Known rows, with every way that one mark hangs from another
(q_905 (q_245 q_776) (q_289 (q_513 (q_625 q_820))) q_574): [ -7  18 -59  55 -10 -28 -14 -15 -16  19 -13  -6  -5 -23 -11  -2  35 -15
  16 -69   5  54  -1]
(q_574 q_513 (q_776 q_245) (q_820 q_625)): [  8 -11 -10 -29  18  40  30 -31  -1 -33  13 -12  42   4   2  51   3   4
  -9  31  -2  -7 -14]
(q_289 (q_513 q_625)): [ 15  12 -10  31  -2  10  28 -13 -41 -19 -19  -7 -16   7  18   7 -18   3
  13 -32 -10  34  -4]
(q_820 (q_574 (q_776 (q_245 q_905))) (q_625 (q_513 q_289))): [-24 -19   3 -18  36  -6  71  23  26  -2   3 -29 -53 -26   3  23  31  -2
  -4  43 -24  10  10]
(q_513 q_289 (q_625 (q_820 (q_574 (q_776 q_245))))): [-34   3  18  -4 -24   1 -31  21   4 -14 -36   4 -37 -24  22  42   7 -41
 -19 -22 -16   5 -21]
(q_820 (q_574 q_513) q_625): [ -2 -32  19  -4   8   6  15 -24 -12 -24  67 -15  11   3 -17  22  -3 -23
 -10  34 -20 -13 -18]
(q_820 (q_574 (q_513 q_289) (q_776 (q_245 q_905))) q_625): [-31 -17   5 -12  18  -3  32  -9  20   6  17 -26  -6 -14  -5  22  21 -14
 -19  42 -29  -9 -11]
(q_513 q_289 q_625): [ 16  -2  43   1 -27  14 -19  14 -25 -12 -29 -17  -6  -5   3  14 -24 -34
  -8 -62  -5   7   4]
(q_625 (q_513 q_289) (q_820 (q_574 (q_776 q_245)))): [-18   5 -10  -1   8 -27  19  47  -3 -18  -9   3 -75  -7  25  28   9 -26
 -29  64 -17   9   7]
(q_776 (q_245 (q_905 q_289)) (q_574 q_513 (q_820 q_625))): [ 61 -34  34 -23  21  -2 -18 -33  25  16  34  13   0 -10  -2 -50  14  41
  13  49  17 -30 -24]
(q_245 q_513 q_776 (q_905 q_289)): [ 23  27  13  62   3 -33  12   6  -3  44  35  16  21  27 -28 -50  -3  58
  14  16 -20  -6  39]
(q_905 q_289 (q_574 (q_513 q_625) (q_776 q_245))): [ -3  19 -38  28  16 -36  18 -26 -21  25  -7 -19  43  -5 -31  15   1 -13
 -14 -34  -4   7 -28]
(q_245 (q_905 q_289 (q_574 q_776 q_820))): [ -5   2 -20  30   7 -46   9  -7 -20  45  23  19 -11  20 -24 -59   7  45
  34   4   0 -15   7]
(q_513 q_289 (q_625 (q_820 q_574))): [-14  -8  33   6 -40  -1 -53  20  -9 -13 -15   7 -42 -10  16  20  -9 -47
 -12 -24  -7  -3 -16]
(q_905 (q_245 q_513) q_289 (q_574 q_776 q_820)): [-33  -2 -62  13  22  -1  -4 -14  33  27 -21  18  56  -3 -13 -23   3  23
   0 -29  36 -14  19]
(q_625 q_513 (q_820 (q_574 (q_776 (q_245 q_905))))): [-27  12 -21  12  24 -48  44  32  -1 -17  25  22 -72  -6  12   3  14   6
  -9  86 -22   7 -15]
(q_574 (q_776 (q_245 (q_513 q_625) q_905)) q_820): [-25   5 -16 -17  14  22  29   1  32  -4 -24  26  20   1  15  -4  -1  54
  16   7   9  -8  -7]
(q_820 (q_574 (q_513 q_289)) q_625): [  2 -37  29  -7  -5  12  -2 -12  -7 -11  41 -26  -2   2  -9  19  -5 -38
 -20  27 -16 -14  -3]
(q_776 (q_245 q_513)): [  8  -3  24 -11  25  11  28  -7  18 -29   9  10  53   0  10  11 -16  24
 -16  29 -10  13  -8]
(q_820 q_625): [ 28 -13  52  -7  17  25  18 -27 -23 -38  46 -13  23   1 -14  43  -2 -12
   9   4 -21  13   5]
(q_905 q_245): [-14  -2   8   1  15   0  15  -5 -10 -37  23  11  35 -17  -3  -5  -9  -2
 -17 -16 -11  11   1]
(q_776 q_245 (q_574 (q_820 (q_625 (q_513 q_289))))): [ 54 -37  41 -67  19  40  -6   6  22 -29   1   1 -32 -25  26   5  21  13
  17  16  24   3   7]
(q_245 q_513 (q_905 q_289 (q_574 q_776))): [-12  24 -25  42  24 -46  16  -9  15  62   2  12  28  26 -28 -59 -10  46
  13  21   3 -15  18]
(q_245 q_513 q_905): [  6   8  19  22  11 -18  16  -2  15  18  22  22  25  30 -10 -58 -30  46
   7  45  -2 -13  10]

Rows
[-47 -14   9 -15  37  -1  55  -9  20 -13  38  -2 -11 -26  -3  33  37  14
   9  31 -39   5 -13] | (q_820 (q_574 (q_776 (q_245 q_905))) q_625)
[  2  -3 -17 -23  -9  23   4   2 -11 -12 -25  -8  21  13  18  16 -13  -2
 -31  16   1 -15   4] | (q_574 (q_513 q_289) (q_776 q_245) q_820)
[  9 -36  27 -13  14   8  36  19  -1 -19  27 -27 -49  -8  -1  19   7 -24
  -3  28  -9   4  17] | (q_820 q_574 (q_625 (q_513 q_289)))
[ 33  15  16 -13  -3   3 -28 -11 -30 -16  22   4   9  -2  -7 -13 -16 -11
   0 -24   6 -17 -14] | (q_776 (q_574 (q_513 q_625)))
[ 35  14  10 -16 -40  24 -43  17 -38 -10  19   0 -15   8  -3   0  12  -6
  20 -53   6  -1  27] | (q_245 (q_776 (q_574 (q_513 q_289 q_625) q_820)))
[ 45 -12  20 -33 -30  29 -60   3 -16  -5  -6   7 -16   7  11 -27 -19 -10
   6 -30  32 -33   2] | (q_776 (q_574 (q_513 q_289 q_625) q_820))
[ 33  18   2 -12 -29  21 -31   8 -43 -20  37  10  -3   8 -10   1  14   7
  28 -46   3   0  14] | (q_245 (q_776 (q_574 (q_513 q_625) q_820)))
[ 15  33  24   3 -27   4 -35  32  22  42 -20   2 -20   2  -6 -45  12  25
  32 -40   9   1  38] | (q_245 (q_513 q_289 q_625) (q_776 q_574) q_905)
[-14  30  -5   9 -11 -20  -4  -1   3   8 -40 -17  -2  -8   4  21  -5 -29
 -34  15 -17   1 -32] | (q_574 (q_513 q_289 (q_625 q_820)) (q_776 (q_245 q_905)))
[-28  -4 -26 -18  -1   0 -20   4  34   5 -20  -7  46  -6  -7 -23  -6 -22
 -10 -30  31  22  14] | (q_905 (q_245 (q_513 q_289)) q_574)
[-19  27 -22  16 -18 -46 -17   1 -12  34  -1  -7 -17  15 -20 -28  -1 -19
  11   5  -1   5 -21] | (q_245 (q_905 (q_574 (q_513 q_289 (q_625 q_820)) q_776)))
[ 16 -17 -27  -1  33  -4  35 -16  -1  10   4 -12   3  -6 -16  18  24  15
  20  -4  13  11   5] | (q_905 q_289 (q_574 (q_776 q_245) (q_820 (q_625 q_513))))
[ 53 -40  34 -20 -27  44 -31 -20 -16 -15  15 -22  17  27   0   6 -27 -27
 -11  19  20 -21   8] | (q_574 (q_513 q_289) (q_820 q_625))
[-56   8 -15   0  -2  14 -21  15  47 -10 -39  11  22 -25  14  13  -5 -24
 -30 -23   9  -6   2] | (q_905 (q_245 (q_513 q_289 (q_625 (q_820 (q_574 q_776))))))
[ -6  24  -7  -4   9  -3  26   1 -20  -9 -24 -28  32   4   5  33 -12 -21
 -49  13 -28   2   2] | (q_574 (q_513 q_289) (q_776 q_245))
[  0   5 -46  44   8 -42  22 -11 -23  52   1  14 -33  23  -6 -65   8  52
  41  11   2   1  13] | (q_245 (q_905 (q_289 q_513) (q_574 q_776 q_820)))
[-31   9  17   6 -32   0 -38  23  -8  -9 -29   6 -41 -13  16  37  -1 -46
 -15 -31 -14  -3 -10] | (q_513 q_289 (q_625 (q_820 (q_574 q_776))))
[ 55 -25  37 -47   4  39 -23   8  -7 -20  12   3 -41  -1  13  -9   6   5
  26   1  28 -15  31] | (q_776 (q_574 (q_820 (q_625 (q_513 q_289)))))
[-51  -1 -59 -33  -3  23 -17  10  41   8 -43   5  37  -2   5 -12   6  -4
   3 -38  43   7  27] | (q_905 (q_245 (q_513 q_289)) (q_574 q_776 q_820))
[  4  33 -12  56 -21 -41 -30   2  14  55  14  14   3  14 -35 -36  15  21
  36 -19   8  14   2] | (q_245 (q_513 (q_625 q_820)) q_776 (q_905 q_289 q_574))
[ 14  17  -9  37  -9   5   1 -15 -38 -26 -18   6 -28   7  25  18 -14 -10
  11  -8 -10  34 -15] | (q_289 (q_513 (q_625 q_820)))
[ 14   5  45   7 -38   7 -51  12 -21 -17 -27   0 -23  -5  12  30 -18 -52
 -12 -33  -4   6 -11] | (q_513 q_289 (q_625 q_820))
[-12   2 -13   3  19  11  28  -5  29  12 -25  26  21   1  10 -11  -3  60
  10   8   8 -19  -4] | (q_574 (q_776 (q_245 (q_513 q_625) (q_905 q_289))) q_820)
[-18   2 -52 -26   0  -3  13 -12 -15 -12  12  -1  29  15  -8   7   4   0
   8   1  13  11 -19] | (q_905 (q_574 q_513 (q_776 q_245) q_820))
[ 14 -21   2   5  18 -25  10 -12  39  29  11  19  29   8  -5 -56  -5  55
  12  38  18  -1 -14] | (q_776 (q_245 q_513 (q_905 q_289 (q_574 q_820))))
[-30  16   5   8 -17  17 -31  19  24   2 -39  11   4   5  16  23 -19 -22
 -20  -7   4 -12   6] | (q_245 (q_513 q_289 (q_625 (q_820 (q_574 q_776)))))
[ -2  -2 -15 -23 -19  31   0   1  -1 -11 -47 -16  18   0  16  28 -15 -13
 -24 -22  11 -11 -16] | (q_574 (q_513 q_289 q_625) (q_776 q_245) q_820)
